Every row comes from one small tree of marks. The marks that hang from a mark follow it in brackets, in alphabetical order. Every link used is in the known rows. Which tree was each row made from?
Known rows
nufu[tonebu[bedele[gisuliv]] vebinus[mugut]]: [-12 -24  -2  28   1   0  24 -22 -26 -46  30  41   3  -6  16 -22  32  38
   2  41  19   5  -6  -6  38]
tazod[vabif[gisuliv]]: [ 39  17  -9  61  17 -26  -4 -52  30   1 -39  -2  -7  -9  -5 -18   6 -33
  23  -7   3  -3 -12  17 -38]
tonebu[bedele nufu[vebinus[mugut]]]: [ 14  -6  -8  28   3 -20   3  -7  -8  -5  18  20   7 -19  -1 -19  21  50
  39  16   3  14 -22 -18  -7]
tonebu[mugut]: [ 24   8  18  31   9 -12  -9 -23  26  -6 -20 -26 -21 -18  20  17  -1 -32
   3  18  18  19 -25   6  -8]
bedele[gisuliv vebinus[mugut]]: [ 40  14  16  43  -7  -2   9  22 -27  -4  14  -1 -27  -4  25  18   3  -2
  -3  17  -3  10  -3   0  51]
gutod[mugut]: [ 42  33 -21  59  -6  13 -34 -14  55  17 -18 -29 -19 -22  24  38   1 -19
  25  11 -11  -6 -18 -12 -27]
vebinus[mugut vabif[gisuliv tazod]]: [-19 -15  16  19   0 -10  -1  10  10  10   1 -17 -32 -14  19 -15  -5 -44
 -14 -40   3 -17 -14  -7   2]
nufu[gutod tonebu vebinus]: [ 14  15  15  64   2 -14   6 -44  21 -15 -10   5  -2   0  -2  25   4  -1
  20   8 -18  16 -25  26   0]
tonebu[bedele[gisuliv] mugut]: [  8  -6  -7  15  -6  -1  10   3  -1 -23  11   1  -5  -9  18  -9 -10   6
  -6  45  31  31  -3  -7  19]
nufu[gutod[mugut] tonebu[bedele] vebinus]: [ 15  15 -29  52  -4  18  -7 -19  39 -28  -3  13  14 -13  -6  19  -1  28
  31  33  -4  13  -1   6 -26]
nufu[vebinus]: [ 27  26   1  48  -3 -16  -5 -29  18 -12  -8  13 -18   5  12  12  18  -9
  34   3   0   9 -28   7   0]
tonebu[bedele mugut nufu]: [ 14  -5   1  16   0 -17 -11 -10  22  11  -3  -7   3 -41   0 -22  -1  22
  22  27  21  25 -21 -17 -19]
vebinus[vabif]: [  3  -4  24  28   3 -33 -10 -10  43  21 -10 -17 -23  -3  26   7 -13 -28
  -4 -18 -10   4 -31 -14  -9]
tazod[vabif]: [ 45  22  13  49   7 -18  -9 -48  27  -9 -22 -20 -14 -13  21  -5   1 -35
  24   9 -18   2 -21  -9 -28]
vabif[tazod]: [ 27  28  18  30 -23   9 -19 -17  25   6   9 -17 -39 -22  36   0   2 -33
  21 -14 -28  -4 -26 -21  -5]
bedele[gisuliv vebinus[mugut vabif[tazod]]]: [ -5  -5  42  13 -28   9  11  50 -36 -12  31   1 -49 -13  40  -6 -16 -33
 -13 -10 -12 -20  -2 -14  63]
nufu[vebinus[mugut vabif]]: [-12 -21  29  29  14 -25   4   2   1 -17   7   1 -21  10  25   2   9 -20
  -2 -13   0   0 -27   4  11]
tonebu[mugut nufu[vebinus]]: [  7  -1  14  42   7 -11   2 -23  -3   6 -20  10 -14 -26  -3   2  21  11
  53  12  15   9 -33  10   8]
nufu[vebinus[vabif]]: [ -3  -7  23  33   6 -23  -1 -10  21  -5  -4  14 -23   9  17   5   6 -15
  22 -19   2  -1 -33   9   7]
vabif[gisuliv tazod]: [ 18  26   0  42 -18   3 -14 -22  31  16  -7  -2 -27 -15   0  -7   5 -31
  23 -25  -8  -8 -13  -4 -12]
nufu[gutod tonebu[bedele] vebinus[mugut]]: [  8 -11  -1  36   6 -14  11 -25   1 -41  16   7  18  -3   5   3   8  27
  -7  26  -6  27 -13  13 -10]
nufu[gutod tonebu[bedele]]: [ 27   4   0  36   5 -14  -3 -32  44  -8   7 -11  18 -13   1   5 -11  10
  -5  23 -17  34 -20  -2 -27]
tonebu[bedele[vebinus] nufu[gutod]]: [ 53  31  -1  42 -23 -24  -8  25  23  24   3  -4   8 -15 -24   3 -27  39
  26  12 -23  36  -6   2  -9]
nufu[gutod vebinus[mugut vabif]]: [ -6 -13  25  40  11 -32  12   7  -2 -10   0 -27 -14  17  14  23 -22 -19
 -17 -26 -12  18 -20   8  -1]

Which tree is each row?
[ 28   1 -19  46 -19 -15  15  -1   5  47   2 -16   6 -13  -5  -9 -27  40
  10   8 -24  34 -18 -26   7] => tonebu[bedele[gisuliv] nufu[gutod]]
[ -5 -13 -12  26  -4   0  23   4 -32 -15   4  40  -2 -19  -7 -26   9  41
  37  37  32  19 -19  -4  30] => tonebu[bedele[gisuliv] mugut nufu[vebinus]]
[ -8 -22   8  34  23 -37   8  -8  20  20 -14 -20  -9  -4   7  -6  -3 -26
 -20 -31  14  -4 -14   5  -5] => vebinus[mugut vabif[gisuliv]]
[-19  -7  38  26 -15 -12   9  17 -17 -21  17 -26 -38   5  29   9 -24 -36
  -8 -39 -26   2 -23  -3   6] => nufu[gutod vebinus[mugut vabif[tazod]]]
[ -9  -4   1  57   7  11   0 -12  43  -1 -15  -3  -9  -6   7  27 -15  -4
  14   2 -11 -13 -19  13  -6] => nufu[gutod[mugut] tonebu vebinus[vabif]]
[-21 -28  32  40  17 -26  20 -16  -2 -14  -1 -14  -2   5  20   9 -10  -8
 -13  -4  -9   3 -27  16   9] => nufu[gutod tonebu vebinus[mugut vabif]]
[  8  -5   5  22   6 -10   4 -24  29 -27   1 -17  15 -25   2   1 -13   1
 -15  39   9  42 -12  12 -27] => nufu[gutod tonebu[bedele mugut]]
[ 36  37 -24  77 -12  13 -14 -11  37   3 -20 -28 -12   6   6  51 -12 -10
  37   0 -13   9 -15  12 -22] => nufu[gutod[mugut] vebinus]
[  7 -10  33  27  -3 -14  13  41 -24  -1  13  -3 -30   1  28   5 -14 -14
 -20   0   1  -2  -7  -1  61] => bedele[gisuliv vebinus[mugut vabif]]
[ 26   4   8  15   3  -9  -6   3   8 -41  32  22  16 -29   8  -9  18  27
  -2  45   8  15   1   5  11] => nufu[tonebu[bedele[vebinus[mugut]]]]
[  1  -2  24  45   1 -34   8  -8  28   6 -16 -12 -20  21   7  23 -28 -20
   6 -25 -14  16 -30  18  -4] => nufu[gutod vebinus[vabif]]
[ -2 -18   1  18  12 -15   1 -26   1 -56  24  29  13 -14   8 -11  32  32
  11  41  12  13 -15   0  -1] => nufu[tonebu[bedele] vebinus[mugut]]
[ -3   0  30  18 -12  -2  -2  39  -4  -2  10   8 -30 -12   8 -12 -11 -38
  -6 -27   4 -23   6  15  22] => bedele[vebinus[mugut vabif[gisuliv tazod]]]
[ 21  -3 -18  35 -14  -7   4 -11   6  35   5  11   0 -25  -2 -25   1  41
  27  24 -11  12 -17 -40  15] => tonebu[bedele[gisuliv] nufu]
[ -7 -24  -2  14   9   6  16 -19   2 -35   5  19   1 -30  15 -24   7  15
  -7  64  33  16 -10  -2  22] => nufu[tonebu[bedele[gisuliv] mugut]]
[  3  -9   2   6  15  -7  -5 -32  26 -33   4  10  15 -33  15  -8  13   5
  -2  52  29  19 -13   6 -17] => nufu[tonebu[bedele mugut]]
[-16 -19  10  52  15 -30  18   4   3   3 -20 -11  -6  20 -10  11 -15 -17
 -15 -39   8  12 -16  33  -2] => nufu[gutod vebinus[mugut vabif[gisuliv]]]
[ 11   1  29  34  -9 -17  11  27   4  15   1  12 -36   3  18   7 -16 -11
  -2   2  -7  -2 -11   4  55] => bedele[gisuliv vebinus[vabif]]
[ 27  17 -30  49  -7  15 -21 -22  59  -6  -2 -24   9 -25   6  23 -15  15
   6  31 -14  18  -4  -7 -39] => nufu[gutod[mugut] tonebu[bedele]]
[-37 -20  22  -3 -10   6   0 -15  15 -43  26  47 -21 -23  11 -39   8   7
  23   7   0 -22 -17 -13   9] => nufu[tonebu[bedele] vebinus[vabif[tazod]]]
